Each row was made from one walk, in order. Every step used is in the known rows, and no mark comes twice. Write each row's walk.
Known rows
Y P D:   11 -116   85  -48    9  175 -212 -283   73  150  -45   58 -124  -49   32 -131    6   72   17 -142  -18  -43    8  111  -99   16   76
W N: -111 -186 -127  215  214  -56   39  275  -75   15  -27  229  266   86    7 -264  266 -229  130  -40  -82 -122    2 -453   54   70    5
Y G N K:   19   58   -7   47   18 -388   53  305 -146  212  -31    4   99  156  -38  -88  -15  -62  -26  192  110   32   38 -128  -61  -81  172
U P N K:  -14  113  131  198   47 -175 -157  -62    0  184   44  108  116  147   31 -295  235 -358 -103  133  293  127  112    0  216 -132    6
Y P D G N:  156  136    5 -347 -147  -85   33 -189   50  305   33  -72 -156   40   66   66 -266  120  -96  -29  -35   42  -24  252 -149 -183  160
D G Y P N:   80  234    4 -138 -261  183    5 -235   15  180 -127 -450 -139  -25   91  248 -413   89  -73  -24 -338   84  282  197  -36   44  -61
W T: -125  -49   62   32   14  139  257  375 -131 -276  181  118  254  -25 -180 -452  138 -102   58 -110   41 -241 -255 -242   35  -34 -187
P D G Y:  -43  -41  231 -222  -77  265 -170 -286   59  123  -28 -209 -294  -82   -2  223 -344  310    0  -50 -277  291  -38  390  -59  290  -23
C P D G N:  -39   62   53 -290 -117 -136  111 -234    0  213  178   74 -127   80   16   55 -218   -5 -101   22  -57   39 -250  358 -154 -286   70
Y P T:  -26   45  -65  -63  -67   94   68 -269  101  -11 -112  -10   -2  -78  -75 -201 -162 -211    4  166   86 -102   12 -165  -53 -100   75
N G: -149 -228   21  191  359   27    8  283  -59 -179   10  -41  216 -134  -49 -182  249 -124   69   29  152    7  -44 -178   94   83  -75
K N P D G Y:   63  -40   41 -300 -124   87 -182 -300  155   31   28   51 -343 -157  -66  505 -157  337 -141   84    3   63  173  399 -161  322   71
U P D G Y:   61    9  353 -298 -199  300 -328 -484  173  265   12 -195 -387  -77  114  160 -313  219 -167  -69 -212  261   -8  568   33  228  -13
P C: -265   98   15   74   92   39 -217 -194  113  -60   91  152  104  -64  -75 -193  113    9   90 -113   47   21 -166  -47    5 -144   23
G N V:  135   93 -280   41  -39 -423  297  285   76  -37   62  213  -81   74   14  -72  223  -42  176  205  179 -201 -389 -293 -277 -249   64
U P D:   50  -88  203 -101  -55  131 -353 -382  180  218  178  221 -105   61   84 -241  227  -93 -115  -67  202   47 -159  313   79  -55   17
K N: -122 -210 -354   -3  -32 -391   81  362  -51   36  245  422  224  -53 -171 -119  256  -20   35   79  185 -212  -65 -200 -115  -96   37
P N R: -264  -79 -221  163  168  -93   90  217 -181 -181   33   75  337  100  -93 -133  181 -192   31   53  244  215   85 -266  138 -124   24
K N V:  -73 -203 -390   65   20 -468  228  365  158  -92  153  467  -90 -100  -56  -13  315   54  162  185  197 -336 -226 -392 -334   21   71
T P N:   61   97   37   57   -2  -30  121  145 -120  -80  211  -10  232  281    0 -266  168 -258 -122 -137   43   29 -123   76  124 -281 -146
K N G: -145 -305 -225   78  277 -258   35  442  -61  -77  114  196  337 -138 -115  -44  330  -53   45   47  281 -167   21 -254   46   40   28
V N R: -267 -395 -180  322   33 -169   67  378 -293 -123  -12  387  183  -45 -170 -114  155 -109  -14 -114  192  133  147 -530  209   47   83
K N P:   22 -108 -331    7   15 -262   25  156   73 -203  201  471   15 -143 -171  106  402  -71 -116  237  406 -292  138  -94 -209   10   67
D G Y:  -91  -22  109 -114 -112  151    7  -25  -18   22  -17 -259 -240 -159  -25  140 -367  214  -12   49 -339  209    3  198  -88  245  -78
D G Y P:   -2   28  111 -133 -189  241  -24 -156   24  137 -175 -378 -366 -248   73  142 -516  251  -57  -52 -451   66  204  186 -165  209   27
N G D:   28 -109   84  101  219  164  -34  133 -110 -223  -72  -53  183  -25  -11   72   -2   73  176   76  -93  109   44   23  222  233 -153
U P:   21  -44   71   18 -106    9 -154  -83   88  124  187  162  -31  -33   64 -350  200 -210 -149   29  136  -34 -106  128   45 -128  -42

Write each row's walk
-145  232  202 -152 -139  308 -285 -515  189  135 -194 -304 -292 -255   81  182 -493  319  -25 -208 -405   90  149  237  -79   79   97 -> D G Y P C
 172  108   23   49   71  211  -40  -68  -76  -75 -190 -274  213   61  100  206 -116   29  106   18 -143   32  288   73  271  122 -138 -> Y P N G D
 139 -194  203   72  -97  287 -316 -258  -26  223 -292 -103 -123  -79   60  234 -115  187   -9 -327 -100   20  237   29  231  225   48 -> V N G Y P D
   0   69 -237  150   26 -201  232  126  144 -136   58   80  -34   99   36   -7  258 -114  175  202  127 -133 -179 -271 -193  -51  -77 -> P N V
 194   73  194   48  181  189   27  108 -159 -235  -17 -185  308  232   82   77   20  -55   14  -71  -92  140   53  162  385   37 -222 -> T P N G D
-112  -58 -212  -58    9 -253  124  375 -205    9  -12   -9  198  108  -31   -1  -42    5  -69   84  146  108   24 -186  -44 -151  217 -> Y G N R
-141   90  240   38  124  105 -176 -135   49 -138  150  126   85   49    1 -334   91  -25  -79 -329  -28   42 -253  111   81 -240    7 -> T P C
-167   55  -46  -58  -44  158   37  -71 -111    5 -214 -354  -46  -76   51  213 -387   87  -78  -37 -175  294  370    4   56   80   96 -> D G Y P N R
 154  188 -147   79 -187   -3  117 -114  162    3 -206 -193 -261   18  134  204  -74   85  151   60 -160 -174   14 -144 -201   29  -21 -> G Y P N V
 194  120  -77 -246  -92 -182  185 -135  254  162  -58    3 -429  -21  170  157 -163  188   46   99   -3 -126 -173   19 -385  -63  199 -> Y P D G N V
-118   50   -9  270  184 -223   -1  146 -129   20    3   90  223  132 -109 -230  217 -255   82  149  215  145  112 -205  113  -66  -22 -> P N K
  78  -97  237  -35   73  366 -335 -310   53  128 -264 -255 -128 -108  100  111 -111  218   56 -221 -127   48  122  220   88  181   45 -> N G Y P D
  90  105 -198 -115  -43 -366  390  219  147   -3   92   73 -263  -12   59   68  -40   53   80  238   37  -92 -300 -146 -355  -92   86 -> D G N V
 -46 -103  113  130  149  172 -121  137  -94  -96 -153 -244   91 -123  -25   54   12   72  101  -30  -92  115  -17   -7  155  179  -93 -> N G Y
  69   83  167 -120   62 -193  -45  -96  -19  320 -109   -6 -157   10   28  -52 -222   51  -58   49   68  162  117  105  -66  -77  258 -> Y P D G N K
 101  102 -189 -144 -209 -285  127  259  -85  197  104  -70   97  169   14   25  -54    3  -76  126   10 -112  -85   13 -154 -202   89 -> Y G N
  96  -42  163  -93 -133  303 -312 -386   46  204 -180 -132 -232  -53   40   43 -175  235   58 -202 -209   39   55  253  -36   99   49 -> G Y P D
 122   77  -38  119   58 -143  281  178   97 -200  119   65  -64  196   94 -128  246 -155    9   -3   67 -119 -269 -140 -127 -127  -81 -> T P N V
 -35   37   72  111  101  165   28 -121 -117 -168  -50 -129  235  118   47  212  -86  -92  113   62 -157   31   50  169  275   32 -251 -> C P N G D
-145  103 -196  -20   60 -137 -230 -229  235 -175  152  462   42 -162 -136  147  332   38  -79   51  375 -220   80  -11 -118  -88  145 -> K N P C
  74  163  147   -8  -46  129  299  285 -185 -255  248  -24  370  286  -54 -416  157 -258 -142 -268   32 -152 -212  -23  206 -289 -235 -> W T P N
  58 -101   99  154  152  261 -147   36  -52   90 -426 -308   54 -131  151   64  -93   25   86 -191 -318 -107  271 -228  150  233   58 -> W N G Y P
 126  -93  179  -89 -229  237 -189 -363   59   44  -79    0 -431 -116  -38  500 -227  263 -167  -50  -81  156  254  284   21  393  -10 -> V N P D G Y
-223   47 -109  109  -78  -60  142 -122  -74  -16  156   46  162  137  -37  -99   55 -311    7   26  -59  -95  -99   52  -19 -296 -169 -> C P N
  97   82    7   77  147  128   -6   46 -109 -176  -58 -150  318  138   30  180   21  -26  153  103  -41  126  128   55  328  123 -213 -> P N G D
 190  195 -140 -160  -54 -161  175   -6   70 -135  130   86 -163  -65  -49  161   51  -63 -199  302  251  -40   50  136 -223 -122   90 -> D G N P
  15 -231   61  266  -48   73  -92  209 -186  -14 -184  -86   89  -88  -61  182    8   51   38 -165  -78   63  114 -211  310  208 -103 -> V N G Y
 112  132   62   62   15    0  429  313   45 -350  151   49   59  209   49 -272  232 -156    4 -124   65 -293 -353 -239  -37 -145 -168 -> W T P N V
